What can hang from each mark:
j_667: j_449 j_872
j_701: j_297 j_667
j_558: j_449 j_872
j_449: j_558 j_667
j_872: j_297
j_297: j_449 j_701 j_872

Known rows, with every way that one mark hangs from another:
{j_297 {j_449 j_558} {j_701 {j_667 j_872}}}: [  8.7  13.0  -5.1  -8.2 -23.4   3.0 -33.3  19.6   1.6  -6.3 -13.7  -9.8
  10.0  -7.0  -7.0  23.2   2.8 -12.2   1.6]
{j_449 j_558}: [  6.0  -1.5   2.9  -5.6  -3.3  -7.1 -13.0  11.7 -12.7  -9.6   8.1   7.5
  11.4  -6.7 -10.2  -1.2   4.2  -4.8 -12.4]
{j_872 {j_297 {j_449 j_558}}}: [  3.1  -0.6  -3.7   7.1   9.3  15.0 -12.8 -11.4  -3.8   0.8   7.4  -8.1
   0.9  -0.3   0.6   5.8 -25.3   5.5  -5.6]
{j_558 {j_449 j_667} {j_872 {j_297 j_701}}}: [  5.2 -17.9  14.4   7.6  20.8  -5.4  20.5   5.3   5.5   7.7   5.8   3.5
  -7.4   1.6  32.9  12.2 -25.3   5.6   6.7]
{j_701 j_667}: [  8.0  34.3   4.0   8.6 -19.6   3.4 -14.4  -6.8  -3.8   4.5  -8.6   4.9
   2.4 -24.1   0.9 -17.3   9.0  -7.0   3.8]
{j_667 {j_449 {j_558 {j_872 {j_297 j_701}}}}}: [ -6.3   3.3  20.2 -16.1  11.0  -3.2  31.8  11.9  -5.6  -2.3  -6.5   5.2
   0.5  -4.9 -32.1   7.0  -9.2  16.3  -8.7]
{j_558 {j_872 {j_297 {j_701 j_667}}}}: [  3.7   5.4   2.3  -6.2  17.5   2.5  31.2  -0.3   2.2   8.1 -12.8   2.0
  -6.2 -16.9  11.1   3.0 -12.6  15.3   5.1]
{j_297 j_449 {j_701 j_667}}: [  9.0  23.7   1.0 -11.9 -16.2   5.3  -3.9   8.5   9.5   4.2 -15.7  -8.3
  -2.7  -9.6  14.5  23.5   9.0  -2.6   6.4]
{j_449 {j_558 j_872} j_667}: [  5.8 -29.0  -3.0 -11.3  13.6 -10.5  27.0   6.0  -6.9 -12.9   7.9   8.9
   2.1  15.0   6.7  13.7 -12.0  -4.3  -8.0]
{j_667 j_872}: [ -5.1   3.0  -1.5  14.7 -27.5  -7.4 -18.5  -4.0   4.6   4.7  -6.1  -1.2
   6.6  -5.6 -20.9 -14.4  23.2 -19.7  11.7]
{j_297 j_449}: [  7.5   6.6  -5.2  -7.6  -5.5   1.2  -2.1 -16.3   6.8   8.2  10.9 -10.8
  -7.0   6.4  21.0  14.4  21.4  -0.6  -1.9]
{j_701 {j_667 j_449 {j_872 j_297}}}: [ -6.5  34.1  10.5  21.9 -26.3  11.1 -20.1 -10.2  -1.4   5.7 -19.0  -1.4
   5.0 -20.7 -41.4 -24.1  -8.9  -7.6  10.2]
{j_701 j_297 {j_667 {j_449 j_558} j_872}}: [-23.0  12.1   5.9   4.4 -23.7  -6.0 -31.9  11.2  -8.5  -7.5  -8.6   4.7
   9.0  -2.3 -56.9 -28.1  22.8  -4.7   4.7]
{j_558 j_449}: [  7.9   8.6  18.3  13.3  -9.7 -10.4 -25.5   3.3  -1.0   9.1  17.3   4.7
   2.1 -10.1  20.7  -7.1  14.9  -7.3   0.0]
{j_449 {j_667 j_872}}: [ -6.4 -15.8  -0.3  14.4 -18.7  -6.0  13.1  -7.6   8.1  -1.5  -6.2   3.7
  -0.4  14.5  -8.1  -2.9   2.3 -23.6  13.9]
{j_449 {j_558 j_872}}: [  9.1  -8.8  -1.9 -15.4  10.9 -11.1   4.2   9.6 -11.8  -6.7  10.1   6.1
   6.6  -5.8   1.4   4.7   7.1   4.7 -13.2]
{j_701 {j_297 {j_449 j_667} j_872}}: [-13.4 -16.4 -10.3  -0.2   5.3  -8.0  15.3  -5.5  10.5  -0.8  10.9   5.7
  -9.4  27.7  17.2 -20.7  33.6  -0.5  -0.3]
{j_872 {j_297 j_701}}: [ -4.9   6.1  11.6   7.6   5.3   9.7  17.0   7.4   2.9   3.8 -18.0   3.8
  -0.5 -14.3  -7.9   1.0 -26.8   5.9   7.5]
{j_667 {j_449 j_558} {j_872 {j_297 j_701}}}: [-17.4   1.2  17.0   9.9 -14.5   3.3  -6.7  15.1  -2.6  -5.0 -19.3  -0.9
  11.8  -4.4 -68.3  -4.1 -20.5  -4.3   4.0]

Rows:
[ -5.2   5.5 -11.1 -11.5  -2.8  -2.8 -27.4   1.5  -7.2  -4.7   8.1  -2.3
   0.1   3.2  -1.1  -6.4  25.7   5.5  -3.7] -> {j_701 {j_297 {j_449 {j_558 j_872}}} j_667}
[  1.0  22.9  17.3 -14.3  -8.7  -3.3  19.3  24.4   0.0  -1.4 -25.1   7.7
   2.8 -21.0 -16.5   8.5  -0.1   4.8   2.8] -> {j_297 {j_701 {j_667 {j_449 {j_558 j_872}}}}}
[  4.5 -11.4  -6.7  -6.1  24.1   3.8  34.3 -19.3   5.2   9.3   4.6  -6.1
 -12.7   5.0  24.4  11.9 -10.7  13.9   1.4] -> {j_558 {j_872 {j_297 {j_449 j_667}}}}
[ 10.2 -20.4 -11.9 -15.5   8.9  -2.2  10.3  -9.2   1.2  -4.4  16.3  -8.3
  -4.5  22.4  23.2  28.4   0.7  -1.8  -8.3] -> {j_297 {j_449 {j_558 j_872} j_667}}
[  8.0  -1.5  -0.2  -8.8  12.4  -0.6  -0.5  14.3 -12.5  -7.7  -2.1   5.2
   8.3 -14.7  -5.3   4.5 -17.4   7.4  -9.6] -> {j_449 {j_558 {j_872 {j_297 {j_701 j_667}}}}}
[  3.3 -30.7  -3.2  -4.2  20.2  -2.5  25.8   2.7  -7.9 -12.5   6.0   7.3
   2.0  13.5   2.3  11.2 -31.6  -0.7  -7.1] -> {j_449 {j_558 {j_872 j_297}} j_667}
[ -1.7  18.6  10.5  12.0  -0.9  14.1   4.9   6.3   0.5   3.4 -22.3   3.8
   1.6 -22.0  -9.0  -4.7 -31.1   3.6   8.8] -> {j_872 {j_297 {j_701 j_667}}}
[-16.7  13.1   8.9 -11.1  -2.6  -6.6  -4.1   9.8 -10.4  -5.5  -3.0   8.5
   1.2  -3.7 -34.5 -19.6  20.2  11.5  -3.1] -> {j_701 j_297 {j_667 {j_449 {j_558 j_872}}}}
[-17.0 -28.4  -9.7  -8.1  -2.7 -10.0 -10.3   3.7   0.9  -8.5  12.8  -2.1
  -1.0  29.8 -10.1   3.5  25.1  -5.1   0.6] -> {j_701 {j_297 {j_449 j_558 {j_667 j_872}}}}
[ -4.2  -4.1  -8.4  20.0 -16.0   7.0 -33.9  -9.3   1.4   1.6  -1.4 -10.0
   7.9   0.2 -23.1  -5.7  -7.0 -14.0   6.9] -> {j_667 {j_872 {j_297 {j_449 j_558}}}}
[  2.3  -8.8  13.8  23.7 -17.9 -11.1 -23.1   0.8   4.2   4.3  12.6   3.5
   2.7   5.8  12.8  -4.9   4.5 -22.1   8.8] -> {j_558 {j_449 {j_667 j_872}}}
[  1.5 -10.9  -4.3   9.0  10.8  15.4  -1.6 -13.2  -1.4  -2.1   6.4  -6.8
  -1.5  10.0   3.4  10.4 -35.0   0.8  -3.3] -> {j_872 {j_297 {j_449 j_558 j_667}}}
[ -5.5  -4.3  -4.4  14.7 -16.8   6.0 -26.6   3.6   4.2   0.0 -11.6  -9.1
   8.7  -2.2 -25.1   2.6 -10.1 -13.4  10.0] -> {j_667 {j_872 {j_297 {j_449 j_558} j_701}}}
[  6.6 -10.2  -2.0  -8.0  17.4  -2.9   2.7   6.0 -12.8  -6.3   7.9   4.6
   6.6  -7.5  -3.1   2.3 -12.2   8.5 -12.6] -> {j_449 {j_558 {j_872 j_297}}}
[-11.9  -6.1  -9.7  -2.3   3.9  -8.0   4.0  -3.7   8.2   2.1  12.0   4.2
  -6.9  17.5  14.4 -25.2  43.0   4.0  -2.9] -> {j_701 {j_297 j_449 j_872}}
[ -8.9  14.3  -7.0  -4.3 -11.7   0.0 -24.9  -5.3  -0.8   1.2   3.3  -3.0
  -3.7   2.1  -0.1 -11.5  30.8   1.8   3.5] -> {j_701 {j_297 j_449} j_667}
[  5.6  -4.0  -6.6  -7.5  23.2   3.8  26.2 -18.6   3.9  11.4   5.5  -6.9
 -10.9  -2.0  22.5   8.8  -4.4  17.2  -0.3] -> {j_558 {j_872 {j_297 j_449}}}
[ -3.4  13.7 -13.5   3.8  -6.8  -0.3 -31.2   1.6  -3.2  -5.7   6.5   5.0
   3.3   2.4   4.9 -33.8  28.5  -1.2  -7.2] -> {j_701 {j_297 {j_449 j_558} j_872} j_667}
[ 14.3  11.1  -4.6 -22.6  -3.7   1.2  -7.5  17.7   0.6  -3.9  -9.0  -7.8
   2.9  -8.0  13.0  31.1   2.0   2.6  -4.2] -> {j_297 {j_449 {j_558 j_872}} {j_701 j_667}}
[ -0.4  -5.5  -2.6  11.6   8.9  16.2   9.2 -21.1   5.0   5.2   2.6  -7.8
  -7.8   9.3  10.1   8.0 -28.6   1.6   3.7] -> {j_872 {j_297 {j_449 j_667}}}
[ 12.8  -8.8 -15.5   6.4   3.1   1.4   5.3  -8.9   6.8  -5.9  14.1   2.4
  -0.4  21.2  31.9 -10.8   4.4 -11.5 -13.4] -> {j_297 {j_449 j_558 j_667} j_872}
[  6.6 -17.8  10.5  12.5  21.7  -4.3  13.2  -7.5   2.3   9.5  15.7   2.1
  -8.2   3.4  35.0   4.0 -22.4   5.2   3.3] -> {j_558 {j_449 j_667} {j_872 j_297}}
[ -0.1   8.3   8.1  -8.2  17.9   2.8  38.8  -0.6   2.6   8.6 -14.7   1.9
  -7.6 -15.5   0.7   3.7 -13.7  19.0   4.2] -> {j_558 {j_872 {j_297 {j_701 {j_667 j_449}}}}}
[ -6.7   9.1  -8.7  -6.7  -9.7  -0.7 -36.1   2.7  -7.5  -6.1   7.2  -1.8
   2.6   2.8  -7.0  -9.1  24.4   0.9  -3.1] -> {j_701 {j_297 {j_449 j_558}} j_667}
[  9.8  -1.5 -13.1  10.3   0.5   2.5  21.0 -20.4  16.4   4.4   8.7   0.8
  -9.1  20.0  41.8 -14.1  13.3 -10.1  -3.8] -> {j_297 {j_449 j_667} j_872}
[  4.3  -4.4  -2.6 -12.6  22.4   2.4  34.1  -5.5   6.8   9.8  -4.6  -5.8
 -10.3  -4.3  20.4  17.2  -7.7  17.5   2.6] -> {j_558 {j_872 {j_297 j_449 j_701}}}
